In the rows, 128 means zero.
Known rows, with every way that one mark hangs from another:
deve{sapub sofele{tudidag}}: [127 131  93 114 138 106 107 109 165  68 137  75 156 139 139 108 107 156
 122 144 128 114 131  66  77 119 170 172 109  94 149 118 107 111 128  72
 127 107 177 122 130  73]
pami{sofele{bezuk{bige sofir} deve{sapub} tudidag}}: [136 137 132 110 153 101 180 106 171  68 102  76 144 125 129  97  80 130
 160 103 126 103  95  70  95 130 166 158  95  89 129  87  51  78 108  88
 102 146 147 116 136 119]
tudidag{sofele{bezuk{bige}}}: [150 105 100 136 147  84 140  69 152  98 121  70 163  88 142 132 136 130
 138 116 100  98 141  83 116 104 150 163  80  89 118 113  96 110 130  89
 109 118 131 123 136  96]
bezuk{sivos sofele}: [150 132  98 161 153 114 119  79 117  73 141 101 131 135 138 158 124 160
 112 128 126 135 147  75 114  68 155 132  93  96 100 140 101 110 153 137
 125 111 108 134 148  90]
pami{sofele{deve}}: [140 167  88 169 161 110 131  91 129 108 134  64 156 169 128 131  94 139
 135 120 107 127 173  92 115  85 138 164  90  88 143 104  81 100 147 114
 120 108 122 142 148  90]
tago{sapub{deve{sofele}}}: [108 153  72 128 153  97 103 110 144  88 128  60 126 145 139 103 113 141
 123 138 110 129 169  76  86  88 153 155 113  99 130 122 109 110 151 106
 138  94 141 133 161  57]
pemo{zefom{kunuf}}: [126 135  99 152 167 114 140  85 116  65 140  87 154 164 133 145 113 191
 122  94 121 115 162  58 110  92 146 158 109 101 153 117  98  99 160 104
 122 114 145 140 153  92]
bige{sivok}: [145 133  89 147 158 101 117  94 104  79 142  72 175 149 136 128 113 175
 114 115  95 129 156  99 119  86 153 167  85 118 145 144 126 115 176 109
 130  94 126 157 139  87]
tudidag{sofele{bezuk{bige} deve{sapub} pami}}: [122 133 124 114 118 114 164 103 152  93 118  66 165  91 142 134 124 118
 154 112  77 107 135 100 118 135 143 157  89  79 120  86 115  93 100  51
 102 139 136  97 152  85]
lalet{dadog{sivos}}: [146  98  59 161 167 137  80  65  85  72 140  74 145 132 118 158 123 155
  94 111 111 164 156  92 102  94 134 155 101  97 150 119  76 129 160  96
 144 111 134 154 143  98]
tago{pemo{zefom{kunuf}} sapub{deve}}: [ 83 138  98 126 177 102 137 101 132  63 143  82 137 144 153 129 113 183
 122  89 117 151 179  65 100 103 162 142 120 107 143 127  81 100 175 153
 135 121 123 116 179  62]
sivok{bige}: [157 145  83 150 186 123 164  76 113  93 138  86 152 144 131 131 117 155
 127 101 111 121 152  92  78  95 163 167  90 108 139 121  96 127 144 104
 139 105 133 128 145 101]
tago{pemo{zefom} sapub}: [121 128  83 133 183  90 145  82 135  66 160  79 172 145 156 124 110 185
 119 112 121 134 172 100 107  94 179 145 111 107 141 128  86 133 174 158
 143  92 129 141 144  66]
sapub{deve{sofele{pami tudidag}} tago{pemo{zefom}}}: [142 158 127 113 175 112  89 116 112  50 141  97 155 144 162 168 105 162
 144 109  75 161 146  80 108 151 174 156 152 103 154 115 170 115 174  83
 140  72 147 107 175  57]
zefom{kunuf pemo}: [135 128 103 143 158 102 103  87 126  67 137  93 144 163 154 126 127 176
 106 103 106 133 169  54  93 120 155 149 109  94 147 127 103  82 132 124
 134 121 124 116 149  87]
sapub{deve{sofele}}: [128 165  76 140 165 109 100 108 133 101 133  71 140 150 134 129 108 133
 129 132 102 127 164  74  92  91 137 161 109  98 134 125 123 109 154  78
 138 104 144 134 158  68]
pami{sofele{bezuk{sivos} deve tudidag}}: [150 127 107 150 145 114 126  87 145  75 137  75 153 139 148 125 103 151
 148  93 123 131 139  56 110 111 169 164  86  96 115 109  70 103 137 128
 113 114 141 113 137 106]
tago{pemo sapub{deve}}: [110 144  79 125 167  99 118  99 134  78 147  67 148 134 150 122 119 148
 116 117 108 160 182  95  80  91 160 144 108 107 139 133  94 113 171 156
 152 107 107 125 154  62]
tudidag{sofele}: [145 147  86 163 160  94 118  73 134  99 136  73 160 137 131 133 131 143
 120 142 110 128 165  84 112  83 139 172  79  93 134 125 101 119 155  99
 122 105 126 142 150  74]
bezuk{sofele sofir}: [166 162 105 164 178  96 137  87 130  63 123 104 121 152 116 139 103 157
 115 135 131 124 129  75 106  73 142 135  95  92 125 125  95  96 141 103
 120 107 104 147 151  91]
deve{sapub}: [124 139  81 130 151 115 143  90 137  80 142  75 166 148 133 127 109 153
 115 135 119 119 156  85  87  82 150 167  93  98 156 126 100 106 147 108
 141 118 144 125 128  86]
pami{sofele}: [160 144  82 169 162  99 131  75 135  96 144  67 163 160 141 138 102 141
 113 133 117 121 163  79 106  76 141 165  89  97 145 125  84 102 147 126
 124 102 126 150 141  94]
pami{sofele{bezuk deve}}: [145 146  84 158 154 101 144  83 152  95 133  69 165 153 142 134  92 132
 147 101 110 106 159  82 114 104 132 168  77  84 146  98  82  89 139 111
 119 111 132 114 136  99]
tudidag{sofele{bezuk{bige} pami}}: [170 117 117 134 130  99 140  80 137  86 126  65 169  89 154 152 136 131
 134 113  81 103 139  90 111 120 150 154  95  88 115 106 135 107 113  61
 101 112 126 121 144  94]
sapub{deve{sofele{bezuk}} tago}: [138 148  85 120 157  96 105  91 143  79 126  84 147 135 147 143 110 131
 153 111  88 115 151  69 101 106 126 171 109  87 153 115 138  95 161  92
 147  89 149  76 148  84]
sapub{deve{sofele{bezuk{bige}}} tago{pemo{zefom}}}: [129 121 105  91 186  89 139  86 140  86 126  91 167 106 166 150 108 138
 177  85  77 108 138  91 129 133 153 147 130  94 137 120 116 114 172 110
 144 104 146  84 161  80]
sofele{bezuk{bige sivos sofir} tudidag}: [176 115 120 111 162 111 149  83 125  45 118  83 137 108 141 112 118 163
 141  89 129 124  95  52  86 111 191 137 102 109 104 116  72 111 127 117
 114 134 138 137 124 137]
dadog{lalet sivos}: [140 122  80 185 160 117 101  80 118  66 135  51 155 144 134 148 117 139
 103  98 107 155 154  90 104  87 143 153  99 106 150 116  81 139 137 111
 142 103 108 145 127  86]
deve{sapub sofele{bezuk}}: [137 119  70 113 137  96 138  96 184  83 140  77 180 124 145 116 105 139
 136 135 122  87 134  77  86 112 139 164  85  82 149 117  99 103 120  81
 125 118 176  98 124  79]
pami{sofele{bezuk{sivos sofir} deve tudidag}}: [165 156 114 148 171 113 147  91 144  59 121  83 135 150 134 113  90 153
 153 101 137 136 114  55 107 113 164 151  88  94 115 102  48  96 129 128
 105 131 134 124 146 112]
sapub{deve{sofele{bezuk{sivos{dadog} sofir}}} tago}: [168 166  92 122 167 114 123  90 116  69 103  91 120 132 140 119 103 143
 150 117 119 134 110  59 104  97 150 124  98  89 135 112  89 115 130 116
 143 113 138  86 183  96]
bezuk{bige{sivok} sivos{dadog{lalet}}}: [157  99 105 149 128 122 129  90  85  75 122  53 141 109 159 101 122 159
 102  95  93 139 120 111 128  94 200 127  88 132 117 141  93 166 122 118
 132 121 109 156 155  98]
deve{sapub{tago{pemo}} sofele{pami}}: [152 145  93  99 141 115 123 100 137  73 144  81 181 129 168 146 112 147
 133 145  88 137 151 106  88 138 137 137 124  76 173 115 149 109 143 111
 137 104 148  87 151  62]

Rows:
[174 100 134 116 119 111 128  93 124  40 135  75 167 105 160 148 124 157
 125  87  84 110 122  72  77 134 190 156 122 108 125  95 146 100 119  59
 116  97 138 120 114 118] | sofele{bezuk{bige} pami tudidag}
[118 160 142 102 161 125 133 114 114  40 144  96 172 148 152 162  97 176
 152  96  85 156 145 100 111 153 176 161 134  97 170  96 140 104 169 104
 140  97 144  87 149  68] | sofele{deve{sapub{tago{pemo{zefom}}}} pami tudidag}
[105 131 124  99 170  96 145  99 155  41 143 103 183 136 150 144  95 171
 173  82 103 130 136  83 110 144 170 175 107  92 170 101 104 100 173 126
 144 104 158  55 130  83] | sofele{bezuk deve{sapub{tago{pemo{zefom}}}} tudidag}
[197 142 116 126 146 123 122 103 134  35 134  82 137 126 151 120 110 162
 134 116 121 130 100  54  79 144 173 133 115  92 114 110 121 107 106  77
 100 110 161 130 146 100] | deve{sofele{bezuk{sivos sofir} pami tudidag}}
[135 135 122 112 116 142 141 116 139  44 141  79 158 122 148 135 115 156
 139  94 108 139 129  70  88 140 185 158 103 100 122  99 123 101 114  93
 120 126 155  88 128  97] | sofele{bezuk{sivos} deve{sapub} pami tudidag}
[156 154 106 101 181  85 106 101 153  50 120  96 141 127 146 125  98 140
 164 107 108 147 115  62  80 143 153 152 116  87 158 115 118  97 163 107
 140 101 141  77 156  83] | sapub{deve{sofele{bezuk{sofir} tudidag}} tago{pemo}}
[177 128 167 128 147 115 127 118  84  32 113 102 118 108 142 134 116 184
 115 110 100 143  87  80 123 116 194 113 122 121  73 141 138 100 128  93
  91 119 103 167 171 104] | bezuk{bige{sivok} sivos sofele{pami tudidag} sofir}
[156 132  98 100 127 104 133  99 151  60 136  81 176 125 160 142 109 142
 139 131  88 100 136  83  89 135 129 155 111  75 166 102 159  88 122  76
 130  96 172  66 136  81] | deve{sapub{tago} sofele{bezuk pami}}
[167 117 140 119 104 146 119 107  91  48 121  72 140  95 157 133 125 163
 139  74  97 127 110  75  97 142 211 124 111 104 101  79 111 121  94  66
 116 119 126 110 146 117] | sofele{bezuk{bige sivos{dadog}} deve pami tudidag}
[107 152 100 118 185 107 114  97 128  79 130  97 143 149 155 152 107 168
 156 101  97 142 162  64 115 123 131 149 128  84 163 123 117  97 181 123
 139 112 141  90 194  64] | sapub{deve{sofele} tago{pemo{zefom{kunuf}}}}
[147 140  96 133 196  99 131  68 106  66 152  96 182 153 153 163 110 175
 141 104  97 141 166 103 123 102 156 156 116 100 167 125 114 126 199 157
 152  83 129 111 144  84] | sapub{tago{pemo{zefom}}}
[171 132 140 156 132 107  93 106 117  39 140 100 136 135 140 167 117 166
  99 123 101 133 135  75  94 111 178 150 118 105 125 117 162  92 133  62
 111  79 111 133 139  80] | bezuk{sofele{pami tudidag}}
[176 140 108 136 131 115  84 113 126  55 143  72 154 142 146 132 114 162
 113 132  98 126 139  74  79 131 175 158 127  97 141 105 155 115 126  49
 112  81 154 145 140  75] | deve{sofele{pami tudidag}}
[121 159 158 120 121 114 109 123 121  40 118 111 129 141 133 161 106 159
 134 119  91 142 136  79 101 124 160 160 127  87 146  94 164  74 142  75
 126  93 119  73 147  77] | bezuk{sofele{deve{sapub{tago}} pami tudidag}}
[119 113 125 108 129  97 155 100 174  80 118  68 165 117 144 114  94 133
 155  94 111 101 121  72 100 132 175 172  94  94 132  93  68  83 116  89
 111 132 150 104 125 110] | pami{sofele{bezuk{bige} deve{sapub} tudidag}}
[127  96 107  78 136  81 145 101 146  76 115  78 179  97 157 108 108 155
 154 111  86  82 113  97 123 127 143 163  97  94 145 130 136  96 149  99
 122 113 168  90 137  93] | deve{sapub{tago} sofele{bezuk{bige{sivok}}}}
[ 98 124 133 118 138 116 153 118 111  93 115  93 134 109 134 123 113 157
 140 113 104 125 124 103 149  97 165 131  91 104  82 141  98 104 146 120
 110 146 116 129 163  88] | bezuk{bige{sivok} sivos sofele{deve{sapub}}}
[144 187 125 121 152 108 161 102 140  63 106  83 149 129 128 134 107 131
 165 123  91 125 126  89 116 132 118 163  89  65 154  84 119  72 124  78
 113 124 136  70 165  85] | tudidag{sofele{bezuk{sofir} deve{sapub{tago}} pami}}
[155 155 175 130 144 109 121 142  89  43 100  98 116 123 124 128  97 172
 135  96  86 135  99  97 127 133 177 131 116 111  97 106 152  85 130  48
  91 111  98 162 169  93] | bezuk{bige{sivok} sofele{deve pami tudidag} sofir}
[140 164 129 118 164  94 155  97 164  47 107  91 150 155 128 113  77 146
 165 107 123 118 111  64  99 128 144 175  94  80 165  89  72  64 138 120
 123 119 147  78 137 109] | pami{sofele{bezuk{sofir} deve{sapub{tago}} tudidag}}
[193 135 147 137 135 129 136 110  66  55 108  94 124 105 144 130 114 182
 103 117 108 134  91 101 137  99 186  88  99 115  80 132 119 117 108  94
 100 127  93 169 194  98] | bezuk{bige{sivok} sivos{dadog} sofele{pami} sofir}
[156 137 121 137 130 137 115 107 112  44 142  78 151 127 151 147 120 162
 139  84  99 144 138  70  94 137 185 149 107 102 113  96 130 109 129  88
 117 106 138 100 133 107] | sofele{bezuk{sivos} deve pami tudidag}
[122 160  90 125 201  98 112  94 122  87 141  96 158 151 153 157 102 150
 157 115  86 143 161  94 123 111 145 154 128  95 159 129 124 122 193 124
 154  87 146 102 175  57] | sapub{deve{sofele} tago{pemo{zefom}}}
[175 165 129 133 150 140 139 110 108  28 127  84 133 139 137 131 105 166
 147  90 111 149 114  63  88 136 174 139 108  98 115  91 109 102 121  88
 110 120 131 114 138 111] | sofele{bezuk{sivos sofir} deve pami tudidag}
[131 160  88 125 180 108 110  85 106  84 138  84 157 143 146 160 116 141
 135 108  85 167 174  92  93  94 142 157 112 100 165 131 126 103 195 150
 165 101 105  91 157  79] | sapub{deve tago{pemo}}
[155  94 121  80 105 126 137 106 156  56 134  70 156  82 170 119 123 149
 135 114 106 107 101  66  85 153 191 138 122  94 102 114 121 109  92  70
 102 133 179 104 132 100] | deve{sapub sofele{bezuk{bige sivos} pami tudidag}}
[160 141 118 120 150 123 159 105  88  73 105  78 143 108 133  94 106 172
 151  79 113 118  97  95 134 107 175 115  78 111 103 110  69 128 126 107
 113 144 116 140 170 118] | sofele{bezuk{bige{sivok} sivos{dadog} sofir} deve}
[179 120 106 127 123 103  93 106 148  45 146  77 164 122 157 135 113 155
 126 115  99 108 125  67  78 143 170 158 113  94 134 101 160 107 115  41
 110  80 164 113 129  85] | deve{sofele{bezuk pami tudidag}}
[103 151 111 128 189 109 130  91 107  65 134 102 147 153 152 171 111 176
 145  84  93 156 171  65 115 105 138 154 123  96 167 127 113  93 199 148
 150 111 121  87 181  79] | sapub{deve tago{pemo{zefom{kunuf}}}}
[161 165 168 131 149 120 125 124 106  44 100  98 102 126 119 139 103 155
 138 105  98 134 108  83 103 128 178 128 135  92 100  84 134  83 116  44
  98 113  96 145 153 100] | bezuk{bige sofele{deve pami tudidag} sofir}
[178 117 115 132 150  95 154  84 108  81 102  80 151  85 140  93 127 165
 136 114 118 118  89  85 142 101 171 125  54 109  94 133  61 136 117 113
 103 142 119 148 181  98] | tudidag{sofele{bezuk{bige{sivok} sivos{dadog} sofir}}}
[140 114 114 135 126 106 131  94 107 101 107  72 155  81 145 104 135 153
 151  96  99 117 120  98 156 109 173 138  56  99  91 116  81 134 124  97
 105 135 119 130 182  91] | tudidag{sofele{bezuk{bige{sivok} sivos{dadog}} deve}}
[146 150 144  92 132 128 171 124 138  36 112  76 145 112 133 118  96 145
 154  90 105 116  99  79  82 153 174 145 119  93 129  77 111  82  97  48
 108 137 143 106 133 113] | sofele{bezuk{bige sofir} deve{sapub} pami tudidag}
[146 135 119 116 102 152 129 117 123  40 131  78 153 121 150 128 113 163
 129  97 118 136 116  69  87 141 200 137  94 103 127  89  98 117  95  76
 124 125 146  86 146  93] | sofele{bezuk{sivos{dadog}} deve{sapub} pami tudidag}
[178 114 108 125 124 121 101 101 134  45 148  75 157 117 165 134 125 164
 126 115 106 123 124  60  83 141 179 145 115  95 113 114 140 119 114  77
 104  99 168 112 136  90] | deve{sofele{bezuk{sivos} pami tudidag}}
[163 137 110 127 176 122 154  96  80  77 117  73 141 124 131 105 117 175
 127 109 111 134 116  93 128  87 168 128  93 122  99 145  90 121 158 142
 112 140 122 182 154 119] | bezuk{bige{sivok} sivos sofir}
